What can hang from each mark:
Q_306: Q_394
Q_432: Q_316 Q_497
Q_316: Q_432
Q_579: Q_34
Q_34: Q_817
Q_394: Q_60 Q_306
Q_497: Q_306 Q_432 Q_579 Q_817
Q_817: Q_316
Q_60: Q_394

Each row was made from one small tree. The marks that hang from a mark follow it in brackets, in the order of their numbers. Every link used is in the known rows. Write each row's tree.
Known rows:
Q_432[Q_316 Q_497]: [-1.19  3.12 -3.93 -1.15 -0.86 -1.38 -3.16 -2.41  1.56 -1.92  1.96  2.40
 -0.29 -0.46 -1.57  0.50 -0.93 -0.21 -0.59 -2.11]
Q_432[Q_316 Q_497[Q_579 Q_817]]: [-2.38  2.22 -3.87  1.62  1.15 -2.32 -4.69 -2.43  0.66 -3.05  2.64  0.23
  2.03  0.31 -1.55  0.68  0.70 -0.44 -0.07 -2.03]
Q_579[Q_34[Q_817[Q_316]]]: [ 0.79  2.02 -1.53  1.05 -1.68 -0.22 -2.06 -2.00  3.98 -1.09  2.82  1.34
 -1.46  1.49  2.18  1.64  0.64  0.38  0.29 -0.81]
Q_497[Q_306[Q_394] Q_432]: [ 0.94  1.60 -0.24 -1.01 -0.39 -1.30 -2.95 -2.08 -0.14 -2.22  3.99 -0.88
  0.05  3.22  1.20 -2.83 -1.65  0.32  0.46 -2.05]
Q_497[Q_432[Q_316]]: [-0.83  0.97 -1.69 -0.09 -1.17 -0.07 -4.25 -2.38  0.85 -2.15  3.55  2.25
  0.59  2.62 -0.22 -1.80 -0.28  0.50 -1.48 -2.46]
Q_432[Q_497[Q_306 Q_579]]: [-0.57  2.46 -2.58 -0.53  1.23 -2.57 -2.06 -2.41  0.17 -2.10  2.41 -0.85
  1.01  0.47  0.52 -0.15  0.27 -0.06 -0.19 -2.27]
Q_316[Q_432[Q_497[Q_306[Q_394[Q_60]] Q_817]]]: [ 0.92  2.96 -3.37 -0.26  1.37 -1.27 -3.19 -2.18 -0.27 -0.78  3.18 -1.57
  0.95  1.00 -1.47 -1.35 -1.48  0.67  2.09 -1.90]
Q_34[Q_817[Q_316[Q_432[Q_497[Q_579]]]]]: [ 0.20  0.28 -3.03  0.95 -0.10 -0.06 -2.14 -1.38  2.78 -0.91  3.66  0.51
  2.33  0.16  0.34 -1.10  0.69  1.39  1.15 -3.64]
Q_316[Q_432]: [ 0.46  1.95 -2.35 -2.93 -0.88  0.09 -3.11  0.02  1.32 -1.19  3.01  1.60
  1.17  0.96  0.22 -2.24 -0.25  2.82 -0.83 -2.56]
Q_579[Q_34[Q_817[Q_316[Q_432[Q_497[Q_306[Q_394[Q_60]]]]]]]]: [ 1.87  2.51 -2.64  2.23 -0.01 -0.50 -1.86 -3.32  2.02  0.63  3.54 -0.76
 -1.89  0.90  0.35  0.70 -1.87 -0.09  2.66 -1.30]
Q_34[Q_817[Q_316[Q_432[Q_497[Q_306[Q_394[Q_60]] Q_579]]]]]: [ 0.41  0.97 -2.76  2.56  1.11 -1.26 -1.95 -2.66  1.09  0.61  3.79 -1.98
  1.38  2.19  0.40 -0.98 -0.52 -0.03  2.79 -3.87]
Q_497[Q_306[Q_394[Q_60]] Q_432[Q_316] Q_579]: [-1.66  0.91 -0.87  3.56  1.75 -2.45 -4.61 -3.66 -2.34 -0.71  4.16 -2.16
  0.99  5.09  0.33 -1.99 -1.02 -1.22  0.33 -3.37]
Q_34[Q_817[Q_316[Q_432]]]: [ 1.00  0.86 -2.40 -0.13 -1.32  0.65 -1.99 -1.30  3.38 -0.32  3.57  1.30
  1.49  2.07  1.28 -1.55  0.73  1.68  0.78 -3.63]
Q_432[Q_316 Q_497[Q_306[Q_394] Q_579[Q_34] Q_817]]: [-1.00  3.31 -3.18  2.84  2.17 -3.23 -4.73 -3.85 -0.28 -2.49  3.58 -1.84
  0.02  0.28 -0.87  0.85 -1.65 -1.36  1.41 -0.99]
Q_60[Q_394[Q_306]]: [-0.02  3.55 -2.99 -0.25 -0.95 -1.47 -2.73 -1.21  2.25 -2.03  0.75  0.76
 -0.68  1.93  0.60  0.53 -1.22  0.89  0.66 -0.87]
Q_394[Q_60 Q_306]: [-0.78  2.95 -3.21  0.38 -0.43 -1.23 -2.06 -2.43  0.76  0.44  0.30  0.41
 -2.67  4.15  0.58  2.12  0.58  0.10 -0.26 -1.35]
Q_34[Q_817[Q_316[Q_432[Q_497[Q_306 Q_579]]]]]: [ 0.95  0.69 -2.96  1.40  0.73 -0.40 -1.45 -3.02  2.04 -0.37  3.91 -0.43
  2.17  1.15  0.79 -1.65  0.57  0.78  1.32 -4.22]
Q_579[Q_34[Q_817]]: [ 0.45  2.42 -1.28 -0.11 -2.34 -0.73 -2.95 -1.46  3.85 -1.62  1.97  0.94
 -2.45  0.61  2.97  1.90  0.22  0.86 -0.60  0.24]

Write each row's tree:
[ 0.37  0.29  0.05  5.22  1.21 -1.58 -3.22 -3.59 -0.04 -0.44  4.70 -2.90
 -0.51  4.37  2.28 -0.38 -0.40 -1.02  1.90 -1.83]
Q_497[Q_306[Q_394[Q_60]] Q_432 Q_579[Q_34[Q_817[Q_316]]]]
[-0.93  0.77 -0.19  3.46  2.49 -2.58 -4.84 -2.57 -1.91 -2.02  4.08 -3.87
  2.34  5.12  0.95 -1.65  0.64 -0.66  1.41 -1.88]
Q_497[Q_306[Q_394[Q_60]] Q_432 Q_579 Q_817]
[ 0.58  2.14 -2.17  2.14  0.85 -2.47 -1.99 -2.96  1.58 -1.50  3.53 -1.88
 -0.58  0.13  1.08  0.92 -1.17 -0.79  2.21 -1.47]
Q_432[Q_497[Q_306[Q_394] Q_579[Q_34[Q_817[Q_316]]]]]
[-1.17 -0.14 -0.99  3.74 -0.69 -0.50 -5.15 -2.93  1.54 -2.29  4.12  0.63
 -0.36  1.78  1.76 -0.09  0.26  0.25 -1.24 -1.44]
Q_497[Q_432[Q_316] Q_579[Q_34[Q_817]]]
[ 2.36  2.28 -2.56  0.81 -0.41 -0.33 -1.83 -2.90  2.68 -0.63  4.09 -0.20
 -1.39 -0.19  0.75 -0.25 -2.15  0.54  2.37 -1.40]
Q_579[Q_34[Q_817[Q_316[Q_432[Q_497[Q_306[Q_394]]]]]]]
[-1.47  2.73 -3.61  1.03  1.36 -2.59 -3.01 -4.13 -0.25 -1.59  2.79 -0.03
  0.85  1.02 -0.62 -0.24 -0.51 -0.85 -0.57 -3.32]
Q_432[Q_316 Q_497[Q_306 Q_579]]
[ 1.11  1.37 -1.18  2.40  1.10 -1.61 -2.82 -2.36  0.90 -0.32  4.67 -2.25
  0.33  2.04  2.40 -1.20 -1.19  0.81  1.84 -2.79]
Q_497[Q_306[Q_394] Q_579[Q_34[Q_817[Q_316[Q_432]]]]]
[ 0.72  1.34 -0.69  3.15  1.71 -1.14 -3.03 -3.59 -0.68 -1.21  4.66 -2.19
  1.82  5.92 -0.37 -1.99  0.26 -1.33  2.67 -2.46]
Q_497[Q_306[Q_394[Q_60]] Q_432 Q_817[Q_316]]
[-0.66  2.75 -2.96  2.68  0.61 -2.91 -3.73 -4.04  1.01 -1.51  3.09 -1.38
 -1.53 -0.13  0.65  1.08 -2.33 -1.25  1.03 -1.62]
Q_432[Q_316 Q_497[Q_306[Q_394] Q_579[Q_34[Q_817]]]]
[ 0.01  1.79 -1.17  0.34 -0.16 -1.27 -3.87 -3.50 -0.47 -1.73  4.42 -0.09
 -0.04  3.80  0.22 -3.04 -2.36 -0.48  0.16 -2.96]
Q_497[Q_306[Q_394] Q_432[Q_316]]
[ 0.83  2.30 -3.10  0.62  1.98 -1.04 -3.54 -2.55  0.09 -2.14  3.93 -1.07
  1.55 -0.78 -0.40 -0.94 -0.15  1.48  0.52 -1.24]
Q_316[Q_432[Q_497[Q_306 Q_579[Q_34] Q_817]]]
[ 0.86  3.05 -3.22  0.25  1.29 -1.41 -1.42 -3.69  1.31 -2.14  2.96 -0.15
  1.66  1.66 -0.99 -0.21  0.94 -0.85  1.68 -2.10]
Q_432[Q_497[Q_306 Q_817[Q_316]]]
[ 0.03  2.29 -2.16  3.49  1.33 -2.53 -2.00 -3.48  0.88 -0.34  2.98 -2.32
 -1.08  1.18  0.85  1.77 -0.84 -1.44  2.56 -1.39]
Q_432[Q_497[Q_306[Q_394[Q_60]] Q_579[Q_34[Q_817[Q_316]]]]]
[ 1.08  0.96 -3.24 -0.33 -1.09  0.53 -1.61 -1.65  3.49 -0.69  3.40  1.45
  1.32  0.15  0.07 -1.11  0.12  1.32  1.29 -3.27]
Q_34[Q_817[Q_316[Q_432[Q_497]]]]
[-0.48  2.08 -2.83  2.10  1.57 -1.58 -3.20 -1.83  1.60 -2.95  3.26 -0.08
  1.55 -0.46 -0.83  1.67  1.52 -0.12  1.19 -0.56]
Q_432[Q_497[Q_579[Q_34] Q_817[Q_316]]]
[ 0.90  2.39 -2.70  0.43  2.06 -1.65 -4.07 -1.68 -0.23 -2.31  4.17 -2.00
  1.08 -0.95 -0.45 -1.27 -1.52  1.37  1.64 -1.06]
Q_316[Q_432[Q_497[Q_306[Q_394] Q_579[Q_34] Q_817]]]
[-0.56  3.32 -2.32  2.66  2.33 -3.44 -3.84 -2.93 -0.45 -1.99  2.62 -3.16
 -0.50  0.92 -0.01  1.84 -0.53 -1.18  1.99  0.20]
Q_432[Q_497[Q_306[Q_394[Q_60]] Q_579[Q_34] Q_817]]
[-0.21  2.86 -2.36  3.90  2.97 -2.95 -2.92 -3.32 -0.35 -1.38  3.45 -2.86
  0.51  1.65 -0.76  1.53 -0.06 -1.62  3.01 -0.75]
Q_432[Q_497[Q_306[Q_394[Q_60]] Q_579[Q_34] Q_817[Q_316]]]
[ 1.10  1.87 -2.58  0.34  0.56 -1.37 -3.25 -1.92  1.06 -1.33  3.83 -1.63
 -0.27 -1.26  0.88 -1.09 -2.24  1.38  1.36 -1.63]
Q_316[Q_432[Q_497[Q_306[Q_394] Q_579[Q_34[Q_817]]]]]
